Each row comes from the steps of one walk. Every step used is in the known rows, and no mark comes twice. Write the walk behind each row, first mark first.
Known rows
menug, laben: [-0.41  0.11 -0.55  1.18  0.40 -0.53  0.62 -0.04 -1.65 -2.20 -2.57  2.09
  0.42 -0.39  0.43  0.97 -3.14  0.10  1.06 -0.27]
zoku, ribusi, laben, sotot, fipug: [ 3.86 -0.50  0.60  3.31 -0.46  4.08  0.26 -0.02  7.61  1.31 -0.13  3.69
 -1.15  1.28 -1.56 -4.07 -1.70  4.91  5.53 -3.87]
menug, laben, ribusi: [ 2.95  1.24  1.84 -0.25  1.19  0.45  1.02  0.01 -1.19 -0.96 -2.43  1.59
 -0.36  0.33  2.69 -0.55 -3.85 -0.20  4.58  0.60]
laben, sotot, menug, fipug, ribusi: [-2.44  1.00  0.31 -0.89  1.99  5.48 -3.63  0.44  0.63 -0.25 -3.05 -3.39
 -5.09  0.54  1.96 -7.93  0.47  5.48  3.42 -1.23]
fipug, sotot, laben, menug: [ 2.18  1.56  4.09  0.73  3.59  0.15 -1.78  1.34 -1.17  1.07 -3.40  3.07
 -3.13  0.01 -5.04 -2.29 -2.17  2.57  0.19 -2.12]
laben, menug, fipug, ribusi: [-0.82  3.80  1.90 -1.28  5.24  3.18 -2.66  1.83 -3.58 -1.31 -1.38 -0.24
 -5.07 -1.46  2.60 -2.40 -1.70  5.46 -0.89  1.39]
ribusi, laben, menug, fipug, sotot: [ 3.07  5.18  0.23  2.24  1.94  1.19 -2.70 -0.73  0.71 -0.98 -2.77  2.58
 -3.93  0.34  1.08 -2.56 -4.21  4.85 -1.90 -3.13]
menug, fipug, ribusi, laben: [ 0.07  1.77 -1.26  2.82  1.02  4.09 -2.52  0.31  1.49  1.51  0.45 -0.14
 -3.24 -0.52  4.24 -2.91 -0.97  5.66  0.80 -0.22]
ribusi, laben, sotot: [ 3.56  0.15 -0.04  2.12 -1.61  0.48 -0.54 -0.57  5.54  2.21 -1.64  2.03
 -2.44  1.27  1.72 -3.09 -2.09  2.29  3.20 -3.28]
laben, sotot, fipug, ribusi: [ 3.45  0.03  2.33 -0.45  4.51  5.31 -2.09  1.61  4.37  1.36 -0.23  0.94
 -4.19  1.75 -0.79 -7.51  2.15  3.17  3.43 -1.35]
laben, ribusi: [ 3.16  0.97  2.27 -1.53  0.46  1.13  0.13 -0.11  0.39  1.20  0.13 -0.68
 -0.85  0.45  2.37 -1.78 -0.79 -0.02  3.53  0.88]
sotot, fipug: [ 1.82 -1.33  1.31  1.77  2.03  1.89 -1.37  0.62  1.07  0.59  0.44  1.80
 -0.21  0.02 -1.89 -2.12  1.69  1.48  0.97 -0.88]
ribusi, laben, menug, fipug: [ 1.22  2.82  0.82  2.65  1.24  0.27 -2.21 -0.22 -1.13  0.05 -2.16  2.79
 -3.56 -1.54  3.32 -0.05 -4.36  6.01 -0.08 -1.61]
menug, fipug, sotot, laben: [ 1.00  0.13  0.74  2.07  1.85  1.68 -2.27 -1.30  0.93  0.44 -1.65 -1.07
 -3.05  1.34 -2.63 -4.99  0.52  2.61 -1.08 -2.19]
ribusi, laben, menug, sotot, fipug: [ 5.90 -0.40  1.52  3.64  3.86  1.08  0.64  0.03  0.90  1.96 -2.67  7.92
 -3.01 -0.46 -0.42 -3.10 -1.15  6.97  4.80 -3.96]
zoku, ribusi, laben: [-0.23  0.33 -1.10  2.66 -2.58  1.90  1.28  0.23  3.20  0.73  0.83  1.97
  1.56 -0.58 -0.11  1.57 -2.88  3.46  2.93 -1.30]
ribusi, laben, sotot, fipug, menug: [ 3.58  0.37  0.60 -0.19  1.93  4.57 -3.03  2.97  6.01  2.96 -0.98  3.35
 -4.06  1.45 -0.40 -4.51  0.48  5.24  3.69 -3.19]
laben, menug, sotot, fipug, ribusi: [ 4.03  0.63  2.70 -0.32  7.81  4.13  0.32  2.00 -1.47  0.48 -1.78  4.86
 -4.58 -0.15 -1.03 -5.63  1.18  6.56  4.21 -0.96]
laben, sotot, menug: [-1.23 -0.66  0.90 -0.45 -0.87  1.51 -1.53 -0.06  1.43  0.61 -3.87 -0.92
 -1.63  0.85 -1.06 -4.52 -0.43  1.88  4.25 -2.68]
ribusi, laben, menug, sotot: [ 3.96  0.68  0.51  1.89  1.93 -0.85  1.78 -0.44 -0.37  1.21 -3.31  5.99
 -2.88 -0.56  1.42 -0.93 -2.82  5.50  3.93 -3.19]
zoku, ribusi, laben, menug, fipug, sotot: [ 1.55  5.48 -0.23  1.99  1.02  2.93 -0.77 -0.66  1.66 -2.32 -1.87  2.38
 -2.49  0.13 -0.39 -1.62 -5.26  6.31 -0.35 -2.77]
menug, laben, sotot, fipug: [ 3.63 -0.88  0.97  1.70  2.87  1.52 -0.25 -0.05  2.74 -1.37 -3.58  3.71
 -1.97  1.54 -1.28 -4.37 -1.54  1.38  3.93 -2.82]
laben, menug, fipug, sotot: [ 1.85  5.17  0.95 -0.90  3.71  1.07 -1.94 -0.72 -1.76 -2.77 -2.85  0.09
 -3.89  0.77 -0.39 -2.90 -2.46  2.67 -3.43 -1.59]
ribusi, laben, sotot, fipug: [ 5.39 -1.10  1.03  3.60  0.48  2.34 -1.73 -0.09  6.77  2.90 -0.77  3.88
 -2.53  1.28 -0.11 -5.34 -0.47  3.64  4.29 -4.20]

Write each row's walk
[ 0.24 -1.04  4.65  0.89  3.18 -0.96 -1.46  2.20 -3.05  1.94 -3.03  3.25
 -2.77 -1.75 -2.93  0.30 -2.04  3.55  2.10 -0.74] -> sotot, laben, menug
[ 5.06 -1.56 -0.46  3.93  3.81  5.02  0.28  0.53  3.55  2.98  0.16  4.90
 -2.97  0.50  0.58 -6.07  1.93  6.73  5.77 -2.55] -> menug, sotot, fipug, ribusi, laben
[ 1.56  2.60  1.67  0.27  1.01  2.66 -1.15 -0.30 -0.84 -1.58 -5.07  0.72
 -0.09  1.24 -0.44 -4.23 -4.12  0.71  5.14 -1.98] -> fipug, sotot, menug, laben, ribusi
[ 2.12  1.85 -0.71  1.67  1.16  4.46 -2.52 -0.09  4.53  1.55 -1.10 -0.53
 -5.52  1.13  4.40 -6.50 -1.29  5.78  2.48 -1.82] -> menug, fipug, ribusi, laben, sotot
[ 4.00 -1.11  1.86  0.36  2.22  2.27 -1.09 -0.16  4.27  0.83 -1.07  1.71
 -2.49  1.70 -1.52 -5.55  1.26  1.51  2.77 -2.78] -> laben, sotot, fipug
[ 1.68  2.00  1.74  2.20  0.77 -0.53 -1.29  1.26 -0.44  1.30 -2.11  4.52
 -1.79 -1.85  1.21  1.48 -4.47  4.00  1.35 -1.66] -> ribusi, laben, menug
[-1.34 -0.30 -0.42  2.27 -3.41  3.47 -0.21 -0.13  4.80  1.10 -3.00  1.20
 -0.20  0.19 -1.00 -3.07 -3.20  5.39  6.96 -3.88] -> zoku, ribusi, laben, sotot, menug
[ 3.57 -2.03  2.70 -3.57  3.63  2.62  1.31  2.28 -0.69  4.03 -2.09  1.07
 -4.20  1.04 -0.04 -4.43  2.34  4.94  7.43 -0.25] -> fipug, menug, sotot, laben, ribusi
[ 3.15  0.11  1.73  0.98  5.01  4.94 -1.24  1.55  2.66 -1.10 -2.75  3.06
 -3.81  1.26 -0.62 -6.31 -1.09  3.07  4.58 -1.57] -> menug, laben, sotot, fipug, ribusi
[-4.74  0.92 -0.22  0.42  1.92  5.27 -3.76  0.94 -2.44 -0.33 -1.58 -2.99
 -2.71 -1.03  1.75 -4.57  0.74  5.49  1.62  0.42] -> sotot, menug, fipug, ribusi
[ 1.20  2.55  1.53 -4.13  2.70  2.46 -0.21  3.05 -2.07 -0.86 -2.38  0.83
 -1.93  0.19  2.57  0.29 -2.86  1.62  3.98  1.55] -> fipug, menug, laben, ribusi
[-0.58  0.44  2.28  0.51  0.43  1.80 -0.70  0.29 -2.80 -0.58 -4.45  0.88
  0.32 -0.65  1.57 -1.67 -4.09  1.80  7.01 -0.33] -> sotot, menug, laben, ribusi
[ 2.39  0.35  1.28 -3.46  3.87  4.20 -2.37  2.88  3.40  0.90 -0.83  0.84
 -4.07  1.86 -1.76 -4.77  2.44  3.38  2.00 -1.59] -> laben, sotot, fipug, menug
[ 4.25  0.84  3.08  0.44  2.42  2.73 -2.12 -1.22  1.38  1.74 -1.60 -1.63
 -3.75  2.13 -0.17 -6.71 -0.08  2.47  2.39 -1.38] -> menug, fipug, sotot, laben, ribusi
[-0.52  3.18  0.47  2.20  0.38  1.93 -0.24 -0.10 -0.43 -1.09 -1.55  2.46
 -1.87 -1.73  1.59  1.00 -5.38  7.24  1.52 -1.34] -> zoku, ribusi, laben, menug, fipug
[-4.28 -0.36 -0.88  1.29 -0.33  2.23 -2.78 -0.97 -2.51 -0.76 -2.43 -2.49
 -1.09 -0.80  0.97 -2.59 -0.03  3.61  1.00 -0.92] -> sotot, menug, fipug
[ 2.74  0.89  1.10 -1.05  3.34 -1.19  2.48 -0.56 -2.83 -0.84 -3.23  3.57
 -2.71 -0.18  0.05 -1.40 -1.16  3.42  2.42 -1.29] -> laben, menug, sotot
[ 1.91  0.60 -0.47  1.45 -2.55  2.04  1.43 -0.37  6.44  0.66 -0.85  1.81
 -0.88  1.14  0.14 -2.06 -3.14  3.50  4.63 -3.08] -> zoku, ribusi, laben, sotot
[ 0.24 -2.93  0.47 -2.19  3.22  1.70  1.15  2.24 -0.98  2.52 -2.25  1.55
 -3.49  0.60 -2.54 -2.31  3.21  4.89  4.03 -1.05] -> fipug, menug, sotot, laben
[ 0.21  0.11  0.79 -2.16  3.70  3.98 -2.50  3.41  0.51  0.79  0.73  1.35
 -1.74  0.14 -2.08 -1.41  2.72  3.18  0.36 -0.02] -> sotot, fipug, menug
[ 0.73  1.12 -0.01  2.39  0.60  3.55 -1.65  1.83  2.27  2.55  0.59  1.77
 -1.70 -0.65  2.13 -1.40 -1.14  3.75  2.15 -0.29] -> fipug, ribusi, laben
[ 3.69 -1.47  0.13  0.71  5.17  4.67  0.98  0.69  1.17  0.98  0.20  2.66
 -2.90  1.03 -0.90 -6.53  3.90  4.60  4.40 -0.91] -> menug, sotot, fipug, ribusi
[ 2.96 -2.28  4.78  0.30  1.12  0.88 -0.72  0.83  0.30  3.92 -0.86  0.41
 -1.72 -0.01 -0.14 -2.62 -0.36  1.61  5.76  0.34] -> sotot, laben, ribusi
[-0.71 -0.09 -0.90  3.07 -2.08  2.48 -3.14 -1.28  3.00  1.35 -4.14 -0.54
 -3.41  0.56  2.45 -5.70 -1.95  5.82  3.94 -4.11] -> ribusi, laben, sotot, menug, fipug
[ 4.54 -0.43  2.16  0.47  5.52  0.63  1.10  0.03 -1.42 -0.30 -2.80  5.52
 -3.00  0.02 -1.86 -3.61  0.75  4.74  3.43 -2.32] -> laben, menug, sotot, fipug
[ 2.23  0.80  0.24 -0.74  1.16  6.09 -0.83  3.15  6.88  1.56 -0.18  3.01
 -2.63  1.23 -1.77 -3.37 -0.38  6.69  4.97 -2.96] -> zoku, ribusi, laben, sotot, fipug, menug
[-3.25  0.90 -1.01  3.53  0.36  5.60 -4.29  0.84  0.06  1.83 -1.35 -0.77
 -2.73 -1.51  2.94 -4.14 -1.13  7.48  3.18 -1.11] -> sotot, menug, fipug, ribusi, laben
